Each row comes from the steps of one path. Every step used is in the known rows, and no mark comes twice. Write the path behind each row, first mark first.
In the rows, zero is written as 128.
Known rows:
vuvu/ziveta/dudi: [129 131 130 121 114 148 133 126 132 123 134 118  57 129 123 120 118 123
 132 124 123 126 123 140 129 146 128 131 130 111 137 123 116]
mafef/zitol/ziveta/remub: [108 150 130 126 133 151 155 109 114  86 113 132 230 115 112 117 135 124
 124 122 137 122 128 106 131 121 124 120 130 133 115 116 124]
dudi/ziveta/remub/mafef: [131 134 128 133 145 119 148 112 128  68 131 130  60 119 122 126 127 137
 143 130 132 126 125 144 117 129 127 134 136 123 140 130 126]
koga/ziveta/remub/talaf: [145 130 123 133 148 121 141 140 129  96 115 125 113 117 129 120 130 132
 118 122 142 125 127 137 126 122 120 108 147 128 120 131 158]
mafef/kolepa: [142 142 128 121 118 126 126 130 121 145 130 127 114 131 118 135 130 130
 160 125 139 136 134 127 129 128 124 118 131 132 111 115 125]
zitol/ziveta/fanor: [124 140 128 126 137 143 151 105 137 113 120 133 168 131 130 132 126 164
 138 132 133 135 128 125 147 125 120 141 116 134 103 129 124]
zitol/ziveta/dudi: [105 142 131 133 117 153 149 111 127 117 121 127 159 130 128 117 119 142
 141 121 125 133 122 114 137 130 120 122 123 121 112 129 129]
kolepa/mafef/zitol/ziveta/remub: [111 154 135 120 129 173 158 115 110  65 123 130 217 117 102 109 145 119
 127 120 128 129 122 103 138 122 129 128 123 120 105 111 115]
remub/mafef/vuvu/ziveta/dudi/talaf: [129 143 118 126 121 159 155 114 135  92 129 124  31 131 129 113 120 144
 131 113 120 132 113 160 124 140 139 150 119 105 154 129 114]
zitol/ziveta/dudi/talaf/fanor: [113 149 128 133 137 158 165  85 134 106 120 117 167 131 132 107 118 184
 162 114  96 137 125 124 139 126 120 116 130 125 118 130 115]
vafa/mafef: [104 122 116 129 127 130 118 137 126 126 119 122 124 125 123 129 128 136
 115 132 131 125 128 130 126 122 128 114 124 131 137 122 124]
kolepa/mafef: [130 132 134 122 123 151 130 134 123 106 139 126 116 129 116 119 139 123
 133 127 118 135 123 123 134 130 134 137 119 117 118 124 118]
koga/ziveta/dudi/talaf/remub/mafef: [123 128 120 131 123 143 157 105 126  93 130  99 104 130 134 127 120 143
 158 116 147 133 118 110 128 131 135 139 137 100 123 139 129]
remub/mafef: [118 117 121 129 137 120 132 123 129 113 134 123  94 125 129 129 129 125
 134 127 144 130 129 132 126 134 131 146 116 108 135 130 122]
talaf/remub/mafef: [120 113 123 122 136 114 135 107 122  84 128 107  85 127 127 134 141 123
 131 131 154 128 124 108 124 134 128 148 126  96 129 136 114]
remub/mafef/vuvu/ziveta: [126 128 114 122 131 138 130 125 130  92 130 129  60 124 126 122 136 130
 117 120 143 127 117 165 120 139 134 145 109 103 150 129 122]
remub/mafef/zitol/ziveta/dudi/talaf: [107 153 123 134 126 161 174 105 124 111 126 124 188 125 123 117 120 144
 143 109 130 127 128  99 139 133 136 147 114 111 122 118 112]
ziveta/dudi: [120 131 133 128 113 148 135 121 132 125 129 117 101 129 124 120 117 125
 138 127 129 131 124 125 132 133 127 119 133 120 129 129 124]
remub/mafef/kolepa: [133 132 120 123 127 118 130 123 122 131 136 122  81 128 120 136 132 129
 162 124 156 137 133 131 127 133 126 136 119 113 119 118 118]
zitol/ziveta/dudi/talaf/remub/mafef: [111 140 124 132 129 141 171  86 121  73 118 110 117 134 131 122 127 156
 144 118 130 133 118  96 131 131 127 157 125  97 117 135 113]
vuvu/ziveta/dudi/talaf/remub: [146 139 131 118 117 145 151 102 124  93 125 106  48 135 126 123 124 137
 131 124 110 125 118 118 123 142 132 147 145 107 134 128 104]
remub/mafef/dudi/ziveta/fanor: [142 143 118 117 132 126 150 107 138  95 129 141  26 125 127 136 124 159
 134 128 145 134 129 136 135 134 137 132 114 115 130 133 101]
talaf/remub: [132 124 130 121 128 124 130 112 119  95 121 112 119 130 125 134 140 128
 127 132 137 127 124 105 124 127 126 131 138 115 122 134 120]
dudi/talaf/remub/mafef/zitol: [132 134 121 123 137 132 154 105 116  90 126 109 149 125 118 132 140 128
 131 122 142 121 130  91 127 131 141 155 130 104 132 123 101]
dudi/ziveta/remub/talaf: [163 145 133 135 153 111 149 129 131  76 114 136  50 120 122 123 132 149
 116 129 113 121 130 138 123 127 120 119 149 136 128 129 139]
vafa/mafef/remub/talaf: [126 131 107 124 130 102 120 148 137 126 103 125  75 124 124 120 143 153
  96 119 128 122 131 137 133 123 125 111 128 120 123 121 134]
vuvu/ziveta/dudi/talaf/remub/mafef: [135 128 123 120 125 137 156  98 125  80 132 102  15 133 127 123 126 136
 135 122 127 126 118 122 123 147 135 164 133  88 141 129  98]
vuvu/ziveta: [139 128 125 121 129 128 127 130 129 125 133 129  82 127 126 126 129 124
 119 126 124 121 127 144 124 139 129 140 125 119 137 123 119]
kolepa/mafef/vuvu/ziveta: [140 143 128 115 118 167 130 135 125  85 134 134  77 129 115 111 145 127
 116 120 115 132 111 153 128 134 137 136 112 111 131 124 118]
dudi/ziveta/remub: [141 145 134 130 137 129 146 116 127  83 122 135  93 122 119 125 125 140
 134 133 116 125 125 142 118 123 125 118 148 141 131 129 131]
zitol/ziveta/remub/mafef: [100 131 122 131 146 127 154 102 119  69 118 128 132 120 126 119 131 136
 131 124 143 131 122 131 125 125 119 145 121 113 124 128 127]
koga/ziveta/remub/mafef/fanor: [142 130 111 131 142 139 138 123 116  71 134 124 126 118 125 133 122 133
 147 118 159 135 114 134 115 128 128 118 126 127 132 127 160]
remub/mafef/susen: [123 120 125 123 124 111 122 135 133 113 127 122 103 133 134 129 131 132
 140 122 146 138 115 136 129 132 130 150 116 113 141 124 123]

Which path is each row?
[133 125 122 127 140 117 150 102 121  86 125 111  85 132 132 132 136 139
 131 125 133 128 123 110 123 129 135 164 131 105 132 134 109]	dudi/talaf/remub/mafef
[135 128 123 125 131 144 136 124 143 130 132 124 156 127 131 137 119 153
 149 131 151 134 129 138 145 126 129 121 129 137 111 134 141]	koga/ziveta/fanor
[166 159 132 117 137 131 153 133 119  51 115 146   6 119 111 110 144 136
 102 118 109 130 122 125 126 126 132 110 135 114 121 125 115]	kolepa/mafef/dudi/ziveta/remub/talaf
[129 145 123 133 140 137 147 110 129  52 121 136  62 119 121 120 133 145
 132 127 135 131 116 160 115 122 129 123 132 124 146 135 134]	dudi/ziveta/remub/mafef/vuvu
[130 142 125 136 115 154 151 127 134 138 132 121 150 131 136 121 107 147
 153 114 121 134 122 130 133 126 136 119 140 132 125 131 145]	koga/ziveta/dudi/talaf
[137 142 112 111 136 124 157 107 117  73 121 137   4 121 128 116 126 123
 102 114 126 126 120 150 112 135 140 153 127 102 153 120  95]	vuvu/ziveta/remub/mafef/dudi/talaf
[136 144 131 111 124 172 138 124 121  49 127 130  57 123 107 106 145 119
 112 124 118 134 107 163 122 129 131 133 128 113 136 121 118]	kolepa/mafef/vuvu/ziveta/remub
[102 132 112 129 123 148 119 137 128 105 110 128 133 125 123 123 133 143
 106 127 135 129 119 146 123 116 129 101 120 133 143 127 131]	vafa/mafef/vuvu
[131 150 128 130 150 132 161 121 118  80 103 134 187 114 112 115 142 131
 105 118 134 117 134 103 134 123 119 120 133 126 110 115 133]	mafef/zitol/ziveta/remub/talaf
[124 135 111 117 146 123 150  95 129  98 125 124  76 124 134 116 130 161
 136 110 122 135 129 135 126 128 137 122 118 103 144 131  93]	remub/mafef/dudi/talaf/fanor
[103 131 117 126 124 142 123 140 124 130 120 120 187 118 110 129 133 123
 109 127 141 117 134 109 130 125 134 106 122 132 137 112 116]	vafa/mafef/zitol
[ 93 141 124 131 122 158 160 109 124 107 129 120 188 120 117 119 126 128
 144 115 151 127 129  99 140 137 130 132 109 102 118 119 114]	remub/mafef/zitol/ziveta/dudi
[116 146 119 129 141 135 170  94 111  79 118 119 206 126 122 129 142 143
 132 116 139 122 128  80 132 127 136 160 120 105 115 125 107]	dudi/talaf/remub/mafef/zitol/ziveta
[126 138 132 127 133 153 150  97 139 115 128 107 107 130 128 111 118 168
 161 120  99 136 127 134 134 130 127 111 140 125 135 129 108]	ziveta/dudi/talaf/fanor
[125 119 121 119 143 121 137 113 126  75 132 119  30 118 122 122 131 115
 124 128 141 123 122 154 116 141 126 152 128 103 148 121 112]	vuvu/ziveta/remub/mafef
[152 123 116 124 138 127 131 108 111  65 130 112  88 129 123 143 138 137
 135 126 150 132 115 101 116 136 128 139 119 106 128 131 131]	talaf/remub/mafef/fanor
[140 141 127 119 115 136 152  97 117  99 129 100  45 136 118 131 128 142
 173 122 143 140 125 104 127 135 129 143 138 102 115 122 104]	ziveta/dudi/talaf/remub/mafef/kolepa
[112 128 125 123 139 135 146 114 120  82 128 117 139 112 110 122 134 104
 128 126 157 122 130 119 125 131 133 133 130 111 140 116 112]	ziveta/remub/mafef/zitol
[117 132 118 122 116 157 138 118 135  88 131 119  28 125 123 114 125 128
 129 118 143 131 113 159 124 144 133 135 115  96 151 130 118]	remub/mafef/vuvu/ziveta/dudi
[126 134 118 123 130 125 138 122 118 104 133 119 107 119 118 131 127 125
 174 121 174 138 129 142 123 124 123 114 134 120 114 119 141]	koga/ziveta/remub/mafef/kolepa
[133 140 125 117 129 148 135 118 125  71 117 131  71 121 119 114 135 125
 106 126 128 126 113 166 116 128 126 123 135 125 146 125 128]	mafef/vuvu/ziveta/remub
[112 129 116 114 131 121 142 109 119  73 119 131  45 116 125 119 131 110
 112 121 154 133 122 134 117 128 132 126 125 103 142 126 107]	ziveta/remub/mafef/dudi
[143 146 121 113 120 125 149 104 112  95 112 129  92 132 132 127 136 137
 107 118 123 130 121  99 120 122 138 130 136 114 124 132 103]	mafef/dudi/talaf/remub
[145 132 119 118 146 106 129 117 145 112 113 115  86 123 127 113 148 170
 133 112 117 128 134 145 137 128 119 103 134 112 119 128 127]	mafef/remub/talaf/fanor
[156 141 123 121 146 130 140 130 129  64 106 132  30 120 120 111 142 132
  89 122 125 121 118 163 118 131 122 123 138 120 141 126 135]	mafef/vuvu/ziveta/remub/talaf
[141 153 123 123 120 124 139 124 123 114 123 151  78 125 129 128 126 142
 122 120 122 128 127 128 121 127 137 106 127 128 128 132 119]	mafef/dudi/ziveta
[120 124 115 112 125 115 137 103 113  79 119 119  56 123 128 130 142 120
 113 121 161 130 123 101 120 132 135 132 121  86 131 136 101]	talaf/remub/mafef/dudi
